In the rows, 128 means zero.
Known rows, with every step that occurs
d -> f -> e: [126 161 181 136 130 126 103 123 102 117 104 136 150 129 126 152 109 116
 117 131  92 150 136]
d -> n -> e: [173 108 203 153 142 135 124 125 142  83 123 155 121 113 107  96 123  93
 129 161 116 149 139]
j -> n: [101 123 132 134 143 108 153 121 129 127 144 182 128 117 122 121 150 115
 122 116 117 150 124]
n -> e -> f: [133  95 167 148 142 131  90 130 125  95 109 155 134 125 119 108 126 121
 130 145 104 122 127]
e -> n -> a -> s -> j: [143 143  32 114 131 154 137 129 134 113 148  81 121 146 129  97 128 139
 133 117 167  92 114]
a -> s -> j -> n: [ 96 122  65 109 117 103 182 123 141 153 153 138 120 109 147 123 130 133
 116 102 152 125 133]
d -> f -> e -> n -> c -> s: [167 186 133 136 141 164 103 134 102 157  92  71 151 166 112 193 123 157
 133 133 123 118 131]
f -> e -> n: [135 171 168 157 172 150 117 111 106 109 119 124 151 148 105 113 146 131
 143 143 114 133 124]
a -> s -> j -> n -> e: [111  87  83 110 115  88 188 131 159 150 132 150 115  94 149 117 114 122
 129 136 153 124 131]
n -> d -> f -> e: [108 131 235 123 128 111  92 123 109 124  84 142 147 118 128 142 100 106
 139 142  99 147 132]
e -> n -> c -> s -> j: [172 161  30 104 141 167 119 127 135 151 145  64 125 157 123 136 149 184
 134 130 152  84 130]
a -> s -> j: [126 128  61  94 116 137 147 128 131 125 136 117 124 123 142 117 126 142
 112 100 145 104 139]
c -> s: [135 121  82 107 129 149 124 141 109 133 104 138 123 131 124 138 167 153
 110 104 122 117 132]
a -> s -> j -> n -> d: [ 78  91 122  96 115  86 170 124 146 158 135 142 116  97 150 109 122 123
 138 113 157 122 130]
f -> d -> n -> a -> s: [140 129 167 149  98 154 118 140 117 110 109  93 119 137 125 128 116  90
 122 112 133 137 127]
n -> c -> s -> j: [157 137  12  79 113 151 120 138 136 156 142  95 117 140 140 154 133 181
 119 124 145  92 133]
n -> e: [146  99 146 119 137 125 121 133 137  97 107 169 129 119 117 113 126 112
 133 148 112 127 129]
f -> e -> n -> a -> s: [131 151 103 141 142 161 135 136 106 117 107 100 136 156 114 133 121 124
 141 123 148 119 103]
s -> j: [132 135  79 103 133 130 121 116 137 110 155 132 126 120 136  95 134 144
 118 127 123 115 137]
n -> e -> f -> d: [117 101 215 161 127 127  71 129 118 111  90 129 142 129 130 118 128 119
 139 151  88 124 132]
a -> s: [128 124 102 111 124 148 143 138 114 111 108 146 131 134 122 137 134 119
 114  89 132 118 134]
j -> n -> d: [ 82  94 185 122 139  90 141 121 132 131 126 185 125 107 125 111 141 106
 145 130 123 147 121]
c -> s -> j -> n -> e: [119  85  61 104 122  89 165 133 155 169 129 143 109  91 150 117 148 156
 127 149 142 121 129]
a -> s -> c: [123 112 106 105 108 143 179 146 128 115 114 152 135 145 134 170 146 153
 112  72 142 113 140]
s -> j -> n -> d -> f: [ 87 117 171 108 118  72 130 114 146 147 142 143 126  94 149 112 111 112
 135 137 124 140 135]
j -> n -> d -> f: [ 89 110 218 125 127  83 128 124 128 134 115 171 135 106 129 133 120  91
 137 125 112 153 131]

Rows
[130 144 252 192 132 149  70 113 105 101 124 100 139 137 119 103 139 106
 122 126  89 148 145]	e -> f -> d -> n
[125 133 110 123 134 122 146 129 138 136 155 164 127 139 118 154 126 125
 131 127 129 138 121]	j -> n -> c
[137 169 135 146 130 153 121 137 102 121  95  86 146 155 116 155 101 109
 134 119 137 127 114]	d -> f -> e -> n -> a -> s
[101  86 174 163 146  99 128 126 133 121 127 179 130 111 126 112 133 115
 134 146 110 142 120]	j -> n -> e -> f
[156 155 232 182 123 163  61 121 114 111 134  86 139 156 114 139 114 115
 130 134  99 136 139]	e -> f -> d -> n -> c
[129 123  65 110 125 130 151 143 127 170 129 142 119 137 126 178 148 154
 123 115 140 126 121]	j -> n -> c -> s
[135 126  35  90 121 136 124 130 126 146 132 109 117 119 145 119 159 173
 109 116 134 103 137]	c -> s -> j
[143 175 155 155 147 145  94 125 107 107 114 101 148 152 111 131 113 116
 140 146 115 137 110]	d -> f -> e -> n -> a
[ 77 128 195 123 123  67 130 109 136 164 132 135 135  92 152 125  97 121
 141 156 117 153 132]	s -> j -> n -> d -> f -> e
[131 134 208 186 120 153  60 125 110  95 132  94 127 142 122 100 126 103
 126 135 103 144 120]	e -> f -> d -> n -> a
[145 145 231 163 127 143 100 117 115 102 123 115 133 131 116 107 137  98
 124 129  96 152 146]	f -> d -> n
[100 129  85 118 134  96 154 111 145 137 174 152 121 107 141 100 142 138
 120 130 132 136 130]	s -> j -> n
[ 90 107 129  96 108  81 135 129 136 182 119 121 117  92 156 132 135 142
 128 124 134 127 137]	c -> s -> j -> n -> d -> f
[171 155 212 152 119 158  90 123 126 113 132  98 133 152 113 143 113 109
 133 138 109 142 143]	f -> d -> n -> c
[160 113 251 164 127 130 104 123 135 100 101 127 129 117 117 104 123  90
 138 165 100 150 143]	f -> d -> n -> e
[ 98 105  65 120 112 118 171 145 128 135 133 159 115 125 131 140 126 110
 120 100 155 134 104]	j -> n -> a -> s
[121 131  44  97 110 117 176 130 150 161 163 121 118 129 144 155 106 144
 123 111 162 114 129]	a -> s -> j -> n -> c
[159 131  60  96 121 163 115 148 119 143 113 121 124 152 119 174 142 161
 119 111 133 106 128]	n -> c -> s
[162 104 222 183 145 140  92 122 130  83 125 141 128 119 108  92 123  99
 127 157 106 144 135]	d -> n -> e -> f
[103 113  84 129 129 110 144 134 133 120 152 174 116 123 127 116 137 114
 126 126 135 145 101]	j -> n -> a
[ 95  93  66 116  99 113 206 152 141 136 139 167 117 136 143 173 137 142
 120  84 164 130 111]	j -> n -> a -> s -> c
[ 76 122 240 137 131  77 125 120 117 151 101 163 143 103 134 146 106  97
 142 143 105 167 126]	j -> n -> d -> f -> e
[130 118  15  90 101 140 137 139 136 118 145 111 112 128 145 114 112 138
 116 109 160 100 117]	n -> a -> s -> j
[170 166 118 132 161 170 111 122 125 104 141 115 143 171  96 134 138 137
 145 132 130 110 125]	e -> n -> c
[123 139  62 107 126 109 148 118 154 149 182 136 121 127 140 133 117 149
 129 137 142 125 127]	s -> j -> n -> c
[187 142 115 128 123 170 118 139 123 130 127 105 117 144 109 157 137 139
 116 122 135 127 137]	d -> n -> c -> s
[174 155  75 119 150 179 116 137 116 138 117  93 133 169 104 157 160 162
 137 121 141  97 126]	e -> n -> c -> s
[140 185 198 159 159 143 103 114 101 111 107 107 160 145 109 135 126 118
 135 138 101 141 134]	d -> f -> e -> n
[157 130  71 123 105 147 140 131 141 106 159  95 105 121 133  98 105 116
 112 119 162 122 127]	d -> n -> a -> s -> j
[132 156  57 124 135 149 138 125 125 127 135  74 129 144 133 110 113 144
 140 137 161 104 109]	f -> e -> n -> a -> s -> j
[104  82  83 133 126  95 136 131 143 169 131 129 114  97 153 112 148 162
 124 146 132 117 125]	c -> s -> j -> n -> e -> f
[115  95 103 117 133  80 159 118 164 135 154 164 116  93 143  94 122 129
 135 163 131 133 128]	s -> j -> n -> e
